What can hang from each mark
j_995: j_309 j_751 j_759 j_864
j_908: j_402
j_864: j_759 j_995
j_759: j_995
j_751: j_124 j_759 j_864 j_995
j_309: j_908

Each row was made from one small tree. Brackets hold a mark, then the marks that hang from it, in the order of their numbers. Every link used is in the known rows. Write each row's tree.
Known rows
{j_751 j_759}: [ 14   2   8 -13  14  -6  -4  -3 -20  -4 -28   4  21   3   5  13 -10  10
  -5 -13  12 -14]
{j_864 {j_759 j_995}}: [ 23 -28  -5  -6  21  -1  -6 -16   3  -2  -7   2  22   8  12   2 -10  -8
 -15 -20   1 -17]
{j_759 {j_995 j_309}}: [ 13 -16   5   1  16   3  -8 -10   0  -5  -7  -9  26   2  12  51  -4 -12
 -14 -21   8 -19]
{j_759 {j_995 j_309 j_864}}: [ 13 -11   2   5  14   7  -7 -13  -2  -6   2 -11  26   2  19  61  -8 -23
 -13 -21   5 -26]
{j_995 j_309 j_759}: [  2  15  10   8  15  -2  -9   7 -15 -10 -16  11  30   1  16  49  -9  -2
 -15 -24  10 -15]
{j_908 j_402}: [ 13 -12   5 -25  12  -6  -2   0  -6  -4 -17  -4  26   4  -1  -4  -9  20
  -1 -17   9  -6]
{j_864 j_995}: [ 20  11   5 -25  19  -8  -6 -10 -11  -5 -24  -2  23   0   4  11 -10   8
  -7 -19  -2  -9]
{j_759 {j_995 j_309 {j_751 j_124} j_864}}: [ 12  -9   5  12  14   5 -19  -7   1  -2  -7  -8  37   3  13  62  -4 -23
 -19 -23   1 -25]
{j_751 j_864}: [ 15   6   1  -4  14  -4  -2 -11  -3 -11 -23  -6  23  14   5  24  -6   4
  -5 -19  12  -7]
{j_864 {j_995 j_309 {j_751 j_124} j_759}}: [  9  20  13  -3  20  -9 -23   6 -11  -5 -32  14  39  -3   7  47  -5  -1
 -20 -26   1 -10]
{j_995 {j_309 j_908} {j_864 j_759}}: [ 12  -1  10 -14   4   5  -1 -10 -20  -8   6   8  24   6  12  41 -27  -4
 -15 -20  -1 -25]
{j_864 {j_995 j_309 {j_751 j_124 j_759}}}: [ 15  11  16 -20  17  -9 -21  -2 -17  -2 -38  12  32  -4  -1  47 -11   0
 -13 -18   6 -13]
{j_759 {j_995 j_751}}: [ 16 -14   7   0  24  -2 -15 -11   3  -3 -20  -8  31   8   9  20   6  -2
 -13 -23   3 -13]
{j_759 {j_995 {j_751 j_124 j_864}}}: [ 18 -16  -2  10  19  -3 -17 -12  11  -2 -24 -13  34  12   3  27   5  -7
 -17 -21   8 -10]
{j_751 j_864 {j_995 j_759}}: [ 10  -8   1  13  17  -6 -10   2   4  -4 -22  -3  23  11  13  31  -8  -2
 -16 -20  17 -11]
{j_864 j_759}: [ 18  -7   2 -14  16  -4  -3 -10  -8  -6 -13  11  22   8   8  -1 -18   3
 -11 -19  -1 -14]
{j_995 j_864}: [ 13  13   3  -5  11   2  -1  -8 -14  -8  -8  -6  25   5  15  26 -14  -3
  -7 -18  -2 -20]
{j_309 j_908}: [ 12   4  12 -19   8  -3   1  -5 -17  -2 -11  -9  25   6  -2   4 -11  25
 -13 -17   0 -11]
{j_759 j_995}: [ 18 -18  -1  -2  20   0  -5 -12   2  -1 -11 -13  25   4   9  16   0  -3
 -13 -19   3 -15]
{j_759 {j_995 {j_309 j_908} {j_751 j_124}}}: [ 11 -16  14  -1  12   1 -17  -5  -2   3 -10  -9  37   4  -1  44  -2   1
 -24 -22   2 -16]
{j_995 j_751 j_759}: [  5  17  12   5  23  -7 -17   6 -10  -8 -31  11  35   7  12  17   3  10
 -15 -27   4  -9]

Which tree is each row?
[  7  17   6  12  23  -9 -16   0  -4 -13 -36  10  33  16  12  25   6   5
 -12 -27  13  -5] : {j_995 {j_751 j_864} j_759}
[ 21  -4  11 -35  14  -6  -6 -14 -15  -6 -11  14  22   2   1  22 -23   6
 -16 -20  -2 -13] : {j_864 j_759 {j_995 {j_309 j_908}}}
[ 20  11  14 -28  24 -13 -16  -8 -17  -5 -43  10  26   2   2  16  -4   9
  -6 -18   6  -8] : {j_864 {j_995 {j_751 j_759}}}
[ 17 -25   4   2  19   0 -19  -9   4  -1 -12   9  33   6   8  34 -10 -17
 -22 -23   1 -19] : {j_864 {j_759 {j_995 j_309 {j_751 j_124}}}}
[ 13 -20  10 -12  11  -1  -5  -9 -16   0 -14  -4  22   1   3  37  -7   2
 -14 -15  16 -19] : {j_751 {j_759 {j_995 {j_309 j_908}}}}
[ 17 -28   1   4   8   0 -13  -3   9   1 -10   4  25  10   4  50 -28 -17
 -23 -17  12 -18] : {j_751 j_124 {j_864 j_759} {j_995 j_309}}
[ 20 -26  -9   8  13   0 -10 -15   9  -5  -9   1  28  11   6  38 -14 -19
 -20 -18  10 -16] : {j_751 j_124 {j_864 {j_759 {j_995 j_309}}}}
[ 16   4   6  -8  18  -1 -13 -10 -10  -9 -14  13  29  12  16  16 -14  -8
 -10 -24  -5 -20] : {j_995 j_751 {j_864 j_759}}
[  6   8  18   0  11  -1 -19   3  -9  -3 -23   4  39   2   2  53  -9  -2
 -17 -23   3 -15] : {j_995 j_309 {j_751 j_124}}
[ 18 -27   5 -11  14   1  -5 -14  -3  -3   1   4  23   7   7  25 -14  -5
 -20 -20   3 -19] : {j_864 {j_759 {j_995 {j_309 j_908}}}}
[ 12  -3  17 -15  11  -3 -12 -11  -8 -13 -19  13  29  18   1  42 -12   4
 -15 -25  12 -10] : {j_995 {j_309 j_908} {j_751 {j_864 j_759}}}
[ 16   1  -3   0   8  -8  -6  -4 -12  -3 -33  -2  25   8  -2  21 -12   5
 -10 -11  17 -11] : {j_751 j_124 j_759 j_864}
[ 19  -1  18 -36  18  -8 -15 -12 -13  -7 -21  19  28   5   1  26 -16   6
 -16 -24  -3 -12] : {j_864 j_759 {j_995 {j_309 j_908} j_751}}
[ 21 -26  -1  -1  22  -3 -17 -11   5   2 -15   5  32   8   6   4  -7  -8
 -21 -22  -3 -16] : {j_864 {j_759 {j_995 {j_751 j_124}}}}
[  8   8  12   5  10  -2 -18  -3  -3  -9 -28   3  37  10   2  61  -6  -6
 -14 -23  12 -10] : {j_995 j_309 {j_751 j_124 j_864}}
[ 10  19   9  -9  20  -8 -11   0 -14 -10 -23  11  28  -4  12  45  -9  -1
 -14 -24   5 -12] : {j_864 {j_995 j_309 j_759}}
[ 19  12   9 -18  20 -10 -18  -6  -8   0 -33   1  34   0  -2  13  -6   9
 -14 -21  -6  -8] : {j_864 {j_995 {j_751 j_124}}}
[  4  -9   9  17  10  -1 -16  16  -3   7 -11   1  32  -4   8  53 -18  -6
 -28 -20   7 -20] : {j_751 j_124 {j_995 j_309 j_759}}
[ 12 -20  15 -12   5  -3  -7  -4 -10  -1 -21  -4  17   9  -1  56 -19   3
 -13 -12  27 -16] : {j_751 j_759 j_864 {j_995 {j_309 j_908}}}
[ 13  15  -3   4  13  -9 -13  -2  -5  -8 -27   6  32   2   5  50 -10  -6
 -18 -21  10  -8] : {j_751 j_124 {j_864 {j_995 j_309 j_759}}}
[  7   5  19  -4  11  -4 -19   4 -18  -2 -33  12  35   1   0  52 -10  -1
 -14 -18  11 -16] : {j_995 j_309 {j_751 j_124 j_759}}
[ 13 -15   4  13  17   0 -19 -10  10  -5 -20  -7  35  10   6  60   2 -17
 -18 -23  12 -14] : {j_759 {j_995 j_309 {j_751 j_124 j_864}}}
[ 18 -42   3 -23  13  -1  -5 -11   0  -2   1   3  24   6   2  12 -14   4
 -15 -19   8 -15] : {j_864 {j_759 {j_995 {j_309 {j_908 j_402}}}}}
